In the rows, zero is written as 128.
Known rows, with every step that occurs
vori -> miroful -> zeliloz -> faki: [150 213  85  95  37 147 126  80 174 150  82 116  96 102 145  98 140 166
 123 154 137]
vadarav -> ruvo -> faki -> zeliloz -> miroful: [163 161  95 127 159 142 134 105 143 140  90 141 111  38 148  97  80 174
 105 166 163]
vumi -> mezap: [128 152 102 141 140 115 145  87 117 126  82 140  90 126 141  98 120 190
 154 153 157]
vumi -> zeliloz -> miroful -> vori -> vadarav: [111 164 125  88 197 147 140  94  95 116  80 124 100 125 129 112 120 178
 168 144 153]
faki -> zeliloz -> miroful -> vori -> vadarav -> ruvo -> vumi -> mezap: [142 176  86 138 172 117 136 124 152 122 139 119  93 152 141 101 106 191
 117 144 151]
vadarav -> ruvo -> faki: [146 147 103 118 133 148 143  96 125 143  80 149 115  19 139  93  82 161
 109 171 167]
vori -> vadarav -> ruvo: [143 145  97 108 173 159 137 108 101 134 118 137 112  89 152  84  92 173
  99 165 144]
nofedi -> vori -> miroful -> zeliloz: [146 211 110 113  30 144 142  67 153 147  66 121  93 119 137  97 149 141
 125 162 139]
vumi -> zeliloz -> miroful -> vori -> nofedi: [116 161 115  93 206 143 135 104 109 122  74 126  99 109 128 108 125 178
 169 144 153]
nofedi -> vori -> vadarav: [123 179 125 116  86 149 160  75  92 124  91 130  99 151 138  93 122 155
 122 162 135]
vori -> miroful -> zeliloz: [149 212  81  94  49 144 121  87 175 158  78 113  96  78 146  94 140 158
 125 158 140]
nofedi -> vori -> vadarav -> ruvo -> vumi -> zeliloz: [132 155 119 109 139 146 148  87 107 131  89 134  98 111 143 103 125 152
 125 166 145]
miroful -> zeliloz -> vumi -> mezap: [133 154  64  79 101  94  85 103 142 112 121 109  97 147 154  95 123 175
 165 155 146]
zeliloz -> faki: [123 176 103 122  84 126 152  62 110 110  99 139  93 145 137 100 109 188
 135 146 141]
vadarav -> ruvo -> faki -> zeliloz -> vumi -> mezap: [158 138  93 127 154 132 126 112 154 134 103 143 110  48 153  94  81 176
 117 166 164]
vadarav -> ruvo: [157 144  87 135 163 134 126  90 133 141  99 147 105  47 145  87  94 163
 107 163 160]
vumi -> zeliloz -> faki: [121 164 110 100 176 140 122  70 117 111  64 133  90 109 141 115 122 198
 184 152 150]
ruvo -> vadarav: [104 180 106 100  61  79 146  77  99 124  96 125 104  89 113 106  83 163
 131 158 152]
nofedi -> vori -> vadarav -> ruvo -> faki -> zeliloz -> vumi -> mezap: [145 155 122 118 117 146 149  98 121 123 103 134 105 138 152  95 109 160
 114 165 143]
miroful -> vori -> vadarav -> ruvo -> faki: [ 98 149 129 106 102 174 166 117  95 124 127 130 126 119 103  80  91 153
 106 160 164]
nofedi -> vori -> vadarav -> ruvo -> faki -> zeliloz: [144 174 121 122 114 161 151  91 112 130  91 133 107 117 144  94 108 160
 109 171 144]
vori -> vadarav -> ruvo -> vumi: [129 137  88 101 159 139 143 115 110 136 129 133 102  78 151  93  99 167
 101 163 144]
faki -> zeliloz -> vumi: [137 168  65 125 115  94 107 105 176 110 149 116  86 137 163  89 101 189
 143 144 132]

Rows
[156 154  96 125 167 154 138 129 145 143 101 140 120  48 136  90  83 170
  98 166 165] : vadarav -> ruvo -> faki -> zeliloz -> miroful -> vori -> nofedi
[112 167 122  95 187 137 138  86 104 117  72 127  97 116 125 113 122 176
 174 142 157] : vumi -> zeliloz -> miroful -> vori
[129 164  59  69  80  97  83  98 141 112 126 106  99 132 152  92 118 166
 157 156 141] : miroful -> zeliloz -> vumi
[103 143 118 102 105 160 153 127 119 116 151 125 124 137 115  80  87 157
 108 154 157] : miroful -> vori -> vadarav -> ruvo -> faki -> zeliloz -> vumi
[140 183  82 132 159 120 135 121 151 123 143 116  94 142 139  99 103 185
 112 144 147] : faki -> zeliloz -> miroful -> vori -> vadarav -> ruvo -> vumi
[128 169 110  96 204 127 129  79 108 121  59 129  89  95 146 117 123 184
 177 145 149] : vumi -> zeliloz -> miroful
[149 186  89 137 168 134 132 116 146 121 136 119 100 149 140  93  98 189
 111 146 146] : faki -> zeliloz -> miroful -> vori -> vadarav -> ruvo
[129 133  93  92 189 144 134 116 111 134 117 131 101  72 152  99 104 172
 118 164 147] : vori -> vadarav -> ruvo -> vumi -> zeliloz
[134 138  96  90 196 139 139 115 106 134 117 132 101  81 155 104 104 171
 113 158 145] : vori -> vadarav -> ruvo -> vumi -> zeliloz -> miroful
[155 145  89 120 141 134 125 110 154 134 107 140 112  38 151  92  78 169
 111 166 161] : vadarav -> ruvo -> faki -> zeliloz -> vumi
[137 166 129 114 101 162 161  84  95 131  83 138 109 111 140  94 110 149
 107 170 145] : nofedi -> vori -> vadarav -> ruvo -> faki
[119 155 131  83 205 156 143 101  97 121  73 130 108  94 129 113 109 174
 158 151 161] : vumi -> zeliloz -> miroful -> vori -> vadarav -> ruvo -> faki
[137 201  87 141 138 119 135 104 148 117 126 116  93 157 134  96 105 190
 128 142 146] : faki -> zeliloz -> miroful -> vori
[112 162 117 102 125 124 175 105  90 124 130 128 104 143 120 101 105 154
 103 136 150] : zeliloz -> miroful -> vori -> vadarav -> ruvo -> vumi
[ 91 151  87  92 127  95 139  86 134 120  93 126  73  84 137 124 132 176
 175 150 150] : ruvo -> vumi -> zeliloz -> faki
[135 124  84 109 203 122 131 123 143 144 107 139  99  41 136 105 113 157
 122 156 165] : vadarav -> ruvo -> vumi -> zeliloz -> miroful -> vori -> nofedi
[116 172 112 112 124 130 169 111  98 127 114 130 107 148 118  91 114 160
 112 136 146] : zeliloz -> miroful -> vori -> nofedi
[147 213 113 113  23 146 145  60 150 142  68 123  94 134 137 100 148 148
 124 159 136] : nofedi -> vori -> miroful -> zeliloz -> faki
[138 203 124 129  28 144 167  59 146 148  66 133  91 112 137  96 142 139
 117 155 136] : nofedi -> vori -> miroful
[142 132  84 112 195 108 127 100 140 142  96 140  90  31 147 112 111 162
 129 157 163] : vadarav -> ruvo -> vumi -> zeliloz -> miroful
[ 93 138 117 100 139 158 153 121 107 123 132 126 114 119 106  90 106 155
 123 156 163] : miroful -> vori -> vadarav -> ruvo -> vumi -> zeliloz
[134 156 123 109 132 148 151  82 107 125  90 136  97 127 142 106 124 158
 123 163 142] : nofedi -> vori -> vadarav -> ruvo -> vumi -> zeliloz -> faki
[117 169 131 100 117 146 179 103  80 123 113 132 116 136 118  98  95 156
 101 142 153] : zeliloz -> miroful -> vori -> vadarav -> ruvo -> faki
[ 85 154  96  88 136  91 150  97 123 124  97 122  78  90 126 123 132 161
 167 143 155] : ruvo -> vumi -> zeliloz -> miroful -> vori
[148 158 105 103 170 162 145 119 106 132 112 133 116  85 155  93  83 181
  96 165 146] : vori -> vadarav -> ruvo -> faki -> zeliloz -> miroful
[154 202  76 141 152 110 124  97 151 121 115 118  86 136 155 100 106 198
 131 144 138] : faki -> zeliloz -> miroful
[ 84 152  99  80 145 100 152 105 115 123 105 119  81  99 129 122 130 164
 162 144 151] : ruvo -> vumi -> zeliloz -> miroful -> vori -> vadarav
[140 140  99  94 152 155 135 123 119 127 129 131 116  85 159  87  80 176
 101 165 143] : vori -> vadarav -> ruvo -> faki -> zeliloz -> vumi
[ 84 162 123 106  87 160 166 108  91 116 135 123 116 159 102  80 104 158
 120 152 153] : miroful -> vori -> vadarav
[126 198 104 112  93 132 153 100 128 124  81 125 102  84 141 105  89 186
 136 159 151] : ruvo -> faki -> zeliloz -> miroful
[152 160 103 127 148 148 141 110 140 137  99 140 117  52 133  94  79 168
 104 164 169] : vadarav -> ruvo -> faki -> zeliloz -> miroful -> vori
